Every row comes from one small tree of marks. Brackets hold a mark, then the marks that hang from it, in the order of their numbers. Every link used is in the known rows. Which tree was each row made from?
Known rows
(j986 j37 j680): [ 17   7  -3  10  35 -36 -26   0   1  -2 -25 -26  -4  40  21   8  21  -2
 -17  -1  -5   5  -2   5]
(j143 j37 (j424 j77)): [ 32  17 -29   4 -12 -78 -19 -35  47  -6   5 -31  21  28  44  26 -23 -14
 -49  24 -27  16  60  -7]
(j40 (j37 (j77 j424) j143)): [-28   3  12  39   5  28  15 -23  -3 -39  49   4  -5 -19  22 -36  18  19
  11 -12 -16  -5  14 -15]
(j37 j40 (j77 j424)): [ 27  28  15  22 -42   8   4 -12  10   0  46  28 -18   0 -29 -11  37  39
  23 -21  -1   3 -30  11]
(j77 j424): [ -9  18  23   6 -10 -26   1 -27  37 -34  44 -17  11  16   6 -34  32  -2
 -41  -9 -20  14   6  -7]
(j680 (j986 (j37 j77))): [  4  13   7  26   7  -8 -21 -43  33  -2 -49 -32 -45 -13   4  -1   9  31
 -27  -5  -3 -21   0  16]
(j37 (j40 j464) j77 (j143 j424)): [ 16   8 -15  -7 -18  24   8  47 -34  -1   5  36  -7 -13 -11  18  -3  12
  44 -29   3  -3 -14  16]
(j143 (j37 j77) j424): [ 43  15 -23   6 -16 -61 -27 -29  21   6  11   1  18   0  19  19 -29   2
 -49  16   0   7  23  -4]
(j40 (j37 (j143 j424) j665) j464): [-54 -27  -2 -28  20   3  -3  22  -2 -21  -3  -5  41  -9  26 -13 -19 -34
 -10  18  -3  13  39 -11]
(j40 (j37 j77 j665) j464): [-33 -11   7 -10  -4   8  -9 -18 -23  20   8   8  15   5  16  -9   2 -13
  11  -1 -12  -3  -1   5]
(j40 (j37 j77 j143 j665) j464): [-47 -26  -2  -6  16  42  17   0 -36   9   7  14   9 -18  17 -22 -12 -19
  37  -8  -8 -13  -2  -4]
(j680 j986): [-14   0  25  -2   5 -38 -14 -25  42 -29 -10 -26 -21   4   0 -52  12  -8
 -49 -25  -3 -13  -5  -5]
(j680 (j986 (j37 j665))): [-23  -5  20  -6  21 -12 -19 -31  51   2 -59 -49 -14  -6 -13  -8  -1   0
 -54  30  19  -5  10   3]
(j40 (j37 (j77 j424) j143) j464): [-62  -4  -3  15   8  46  16 -14 -18 -39  44  17   6 -16  28 -35  21  -4
  25 -32 -23  -4  20 -12]
(j40 (j37 j665)): [-24 -18  27  -4  -9 -38 -18 -19  12   0  22 -18  27  18  14 -24   2 -14
 -32  25  -6   8   9  -2]
(j944 j665): [ 20  17  31  10   0 -35   8  -4   7  -1  34 -17   4   4  -4   5  10 -28
 -31  -4 -33   6 -18 -13]
(j40 (j37 j143) j464): [-59 -31   6  -5  10   2  -4  23 -31 -34  26   7  12  10  38 -38   8 -31
 -17 -31 -28  -7  22  -5]
(j37 j77 j143 j665): [ 15  -6   4   2  12  32  32  -7 -21  25   5 -10 -11 -25  -9 -12 -27  -8
  22   3   5  -9 -23  -5]
(j680 (j986 (j37 j143 j665))): [-33 -21  10  -5  36  25  11 -15  35 -10 -62 -48 -20 -26 -14 -16 -14  -7
 -35  23  22 -14  10  -8]
(j986 (j37 j40 j143 j665) j680): [ 10 -17  -6  -9  30  28  10  36 -23  23 -40   7 -14  10 -32  21   1   3
  33  20  33  -1 -31   2]
(j143 (j37 j40 j77) j424): [ 56  15 -21   1 -47 -51 -29   1   8  17  11  27   8   4 -10  41 -18  22
 -20   9  13   6   4  10]
(j40 (j37 j77 j143) j464): [-44 -18  -7   9   5  22   4   6 -45 -12  20  17  -2  -6  37 -23   4 -11
  24 -38 -26 -16   7   2]

Which tree is each row?
[ 25   3   6   1 -18 -21   4  52   2 -21   8   6  -3  -2 -10   5  -1  13
  -7  -2   7   7   2  12]  (j37 j40 (j143 j424))
[-27   0   0  10 -11 -15 -19  -9 -33  -5  27  16   4  14  32 -17  21  -4
   1 -31 -30  -6   3  11]  (j40 (j37 j77) j464)
[ 37  18 -13  28  29 -13 -21 -12 -15  22 -29 -16 -22  23  17  19  13  16
  14  -3   1  -6 -24  12]  (j986 (j37 j77) j680)
[  5   8  -7 -13 -15  -2   3 -69  30  13  31   5  28 -18 -16  -6 -18  -3
 -25  25   9  13  10 -26]  (j143 (j37 (j77 j424) j665))
[  4   1  -2  28   0  36   5   7   2   0 -48  -5 -62 -29 -22   5   7  44
  21 -17  21 -32 -22  16]  (j680 (j986 (j37 j40 j77 j143)))
[ 43   7 -18 -16  -8 -38 -19 -37  24  27 -10  -7  33 -10  -7  25 -49 -12
 -33  43  12  15  20 -11]  (j143 (j37 j77 j665) j424)
[ 17  19  11  19 -23  41  35   9  -9 -13  42  29 -25 -20 -25 -17  23  36
  37 -27   2  -7 -26   1]  (j37 j40 (j77 j424) j143)
[-68 -36   7 -24  18  20   8  11 -27 -11   8   3  22  -4  19 -30  -3 -40
  -2  -3  -9  -1  20 -14]  (j40 (j37 j143 j665) j464)
[ -5 -10  -2 -24 -15  62  32  31 -45  37   5  38  -9 -19 -38   5 -11  -6
  61 -20  13  -8 -39   7]  (j37 (j40 j464) j77 j143 j665)
[ 11  14  -9   8 -18 -19  -5 -58  27  -9  49   5  15  -3   8 -10   2   4
 -33  -4  -8   6  17 -21]  (j143 (j37 (j77 j424)))
[ 29   7 -17   5  25 -13 -13  58  -6 -12 -39   0  -8  16   0  32   5  20
  17  13  23   6  -3   8]  (j986 (j37 j40 (j143 j424)) j680)
[ -4 -10 -17 -59 -30 -35 -31  19  16  21  -3  28  51   9 -25  35 -21 -29
 -31  25  23  25  16  -5]  (j143 (j37 (j40 j464) j665) j424)
[ 12   3   6 -21 -36  25   6  11 -25  48   1  36  -1   1 -38  10   6   1
  43 -10   8  -1 -43  18]  (j37 (j40 j464) j77 j665)
[  9  -1   2  -8  38 -18 -15  -9   7  19 -40 -30   6  28  -4  16   2 -12
  -9  35  17  10 -10  -2]  (j986 (j37 j665) j680)
[ 28  -8 -10 -12 -10 -25  -5 -42   4  40  11   1  15  -7 -10  10 -33 -15
 -23  21   9   3   1 -15]  (j143 (j37 j77 j665))
[ 29  20 -10  20   8 -21  20   5  20 -22  -1 -37  -7   9  41   5 -15  -4
   2   5 -26   5  37   1]  (j37 (j143 (j424 j77)))
[ 11 -11  12  19  -9   1   4  40 -20   1 -10  -8 -22   9  -3  28  16  26
 -13  -1   2  -6  -7  19]  (j986 (j37 j40 j143))
[ 24   4 -23  31  49  22   9   4 -35   9 -33 -11 -29   4  17   8  -1  12
  37  -9   1 -15 -16   0]  (j986 (j37 j77 j143) j680)
[ -6 -17  -7  -3  58  21  12  12 -12  13 -49 -27  -1   8   0   8 -12 -18
  14  25  18   3  -6 -12]  (j986 (j37 j143 j665) j680)
[ -5  15 -16  29  36  -5   0 -18  56 -32 -72 -70 -38 -10  33  13 -10  16
 -19  21 -12 -11  51   5]  (j680 (j986 (j37 (j143 (j424 j77)))))
[-25 -15   6 -20 -19  18  12  48 -37 -10  21  33  -1   7  -9 -10  17 -16
  15 -44 -11  -6 -18   9]  (j37 (j40 j464) j143)
[ 12  -7 -11  11  20   8   0  48 -28  -2 -29   7 -23  21  -8  18  19  11
  25 -11  15  -6 -24   8]  (j986 (j37 j40 j143) j680)
[ 23   9  -4 -14 -38   0   4 -34  25  27  32  34  17 -14 -44  11  -3  17
  -2  20  27  11  -8 -12]  (j143 (j37 j40 (j77 j424) j665))
[ -8  -3  -2 -26 -16   3   2  64 -19 -21   4  25  10   3  -7   7   2 -10
   6 -21  -1   5   5  10]  (j37 (j40 j464) (j143 j424))
[-11  16  19  39 -16 -11  -8 -40  16 -26  49   2   6   4  23 -26  31  26
  -6  -6 -20   3  13  -1]  (j40 (j37 (j77 j424)))
[ 36  11  -4  -1 -13   9  25  26  21   7 -13 -15  -4  -1 -13  28 -24   8
  39  32  10  10   9   9]  (j37 j40 (j143 (j424 j77)) j665)
[-12  15  11 -23 -33  49  16  -7  -4  20  23  38   9  -9 -45   2  23   9
  43  -8   9  11 -34   4]  (j37 (j40 j464) (j77 j424) j665)
[-11 -12   1 -47 -10  23  11  58 -11   0 -12  19  25 -10 -23  12 -14 -23
  16   7  16  13  -4   0]  (j37 (j40 j464) (j143 j424) j665)
